Each row comes from the steps of one path. Every step used is in the known rows, and no mark comes twice. Write the path behind each row, first mark first.
In the rows, 128 means zero.
Known rows:
W/N/X/T/G: [142 145 121 130 104 126 179 116  76 121  63 119 115 110 126 157 108 100
 128 158  78 112 131 162]
X/N/Z: [ 73  99 124 110 104 125  93 124 165  80 207 121 147  78 185 137 170  99
  75 107 135 122 145 157]
J/X: [149  78 103 132 125 151 132 166 154 135 176 110 127 139 112 124 124 173
 140 160 135 147 151  98]
X/T: [167 154 121 178 121 132 111 177 156 124 110 125 135 143 127 133  74 178
 124 147 109 141 143 109]
X/N: [106 130 135 121 132 120 128 147 158 119 180 117 135 104 165 130 174 125
 111 118 123 121 130 156]
T/G/X: [134 122 112 108 134 175 139 140 160 143  86 150 120 170 108 157 115 143
 139 218 103 111  90 114]
Z/N/X/J: [181  99 114 159 143 104 138 114  87 113 117 107 109 160  30 139  96 128
 181  94 131 106 139 152]
N/W/X: [135 110 136 114 165 114 126 137 111 120 108 133 131 117  81 108 142 101
 158  69 108 132 162 134]
G/T: [109 155 148 161 118 139 106 148 169 140 132 131 125 173 123 137  88 145
 139 137 132 153  85 142]
L/N/X/W: [134 160 130 137 201  86 146 100  71  80  89 116  98 113 132  77 136 115
 169  61 156  86 129  82]
Z/N: [131  69 129 155 142 115 134 103 123 111 158 128 139 153  57 146 101 119
 128  93 152 141 158 131]
J/X/W/N: [114 114 114  90 105 134 144 123 130 135 196 104 136  80 163 117 166 137
  99 119 136 148 157 105]
J/X/N/W: [134 104 133  82 112 133 161 125 152 112 187  83 140  97 157 134 178 143
 102 124 118 114 145 139]
J/X/T: [180 118 112 156 103 148 137 171 151 133 139  98 136 137 134 133  87 207
 127 184 116 141 152  91]
N/W/X/J: [157 105 115 125 158 120 101 158 125 138 119 141 114 128  64  95 122 110
 182  73 103 117 148 144]
Z/N/X: [158 104 137 151 148  97 164  92  72  95 107 100 128 150  47 154 116 120
 159  89 138 122 151 140]
L/N: [114  84 114 166 200 113 119 122 131  99 130 149 107 141 110  83  98 114
 157  94 161 103 130  83]
W/N: [ 82  82 110 126 125 127 130 128 140 132 165 147 129 100 120 133 138  83
 112 113 115 148 139 151]
N/X/W: [155 200 132 111 154 101 137 142  86 105 106 100 113 106 128 117 173 135
 153  77 126 125 140 119]
W/X/T/G: [171 132 122 172 133 140 136 174  83 158  48 140 124 146 113 121  72 158
 173 187  91 129 155 114]
T/X/W/N: [ 99 169 140  98 120 114 131 119 108 174 135 152 131 101 193 117 191 101
  95 122 149 148 119 137]
Z/N/W/X/J: [154  66 128 139 148 105 131  93  96 120 128 126 132 141  30 123 100  98
 162  55 128 116 164 150]
L/N/W: [117  92 127 129 200 106 131  94 130  76 119 142 113 127 101  85 110  86
 139  50 149  91 136  98]
Z/N/W: [135  76 142 118 143 108 147  75 122  90 146 119 145 140  49 150 114  91
 110  49 140 127 163 145]
T/X: [136 134 135 140 140 130 119 161 129 176 113 157 125 160 140 128 150 137
 136 164 148 146 113 130]
G/X/T: [149 177 130 156 125 141 115 145 188 126  86 117 151 145 134 144 108 205
 142 192 100 128  84  92]

Write each row's path:
[129 164 118  85 129 166 136 129 153 140  98 143 124 143 140 144 141 141
 119 188 113 112  96 103] -> T/G/X/W
[ 86 131 113  69  98 165 126  91 146 118 118 148 136 105 164 153 146  97
  81 179 113 113 103 121] -> T/G/X/W/N/Z
[163 127 106 151 132 139  86 189 146 197 128 166 101 172 118 109 126 149
 165 168 138 128  98 143] -> T/X/J
[ 83 173 131  90 128 125 122  97 168 128 143 126 149  88 164 127 186 134
 112 127 120 134  88 107] -> G/X/W/N
[ 63 186 164 118  73 128 103  91 130 152 133 142 137 124 211 137 142 102
  81 136 156 155  75 155] -> G/T/X/W/N/Z
[167 136 138 123 138 131 145 139  97 125  56 132 130 129 101 128  97 117
 144 120  84 116 157 134] -> N/W/X/T/G
[113 176 165 157 109 139 115 139 144 178 100 143 124 188 154 139 110 147
 137 174 146 153  61 149] -> G/T/X
[ 87  96 130 136 129 113 103 135 105 114 154 126 145  80 160 107 165 106
 139 115 123 130 160 143] -> W/X/N/Z
[161 113 102 171 199 102 123 132  95 101  89 131  76 147  82  75  92 124
 211  94 140  70 112 104] -> L/N/X/J
[135 171 144 166 103 145  91 160 158 196 111 151 105 198 137 125  90 155
 161 178 139 138  50 159] -> G/T/X/J
[ 85 205 171 124  92 126 126 106 126 176 116 139 129 140 197 133 142 119
 104 143 147 154  66 154] -> G/T/X/W/N
[108 218 173 134 104 129 113 128 136 174 112 137 128 162 187 128 136 146
 119 145 157 154  67 138] -> G/T/X/W
[ 59 127 113  85 102 118  93 100 136  96 201 139 144  48 181 118 171  71
  58  58 146 152 161 129] -> X/W/N/Z
[132  97 122 110 111 139 150 147 153 129 195  91 136 108 163 129 168 164
 117 159 127 124 141 128] -> J/X/N
[ 52  52 101 116  98 131  97 104 146  94 191 152 141  75 139 138 134  57
  77 102 129 151 154 154] -> W/N/Z
[129 185 142 111 135 119 115 147 120 172 127 149 128 128 179 112 180 136
 113 127 160 148 121 115] -> T/X/W
[100 119 119  86 102 170 130 110 163 113 120 137 136 127 163 165 146 118
  96 211 104  95  91 138] -> T/G/X/N/Z
[153 144 142 128 143  89 161  80  65  93 119  93 133 123  79 142 141 118
 140  60 147 123 157 130] -> Z/N/X/W
[157  95 152 147 138  98 156  80  82 103  95 111 151 133  58 139  92 114
 136  69 122 126 172 137] -> Z/N/W/X/T
[190 114 107 139  92 170 156 166 136 143 110 108 126 155 133 147  71 194
 120 222 104 127 148  98] -> J/X/T/G
[179 148 114 157 110 158 135 173 138 137  75 140 122 160 127 152  55 163
 114 196  95 121 138 119] -> X/T/G
[ 93  94 105  83  87 137 122 107 134 111 212 108 145  63 177 120 163 120
  75 112 146 150 166 107] -> J/X/W/N/Z
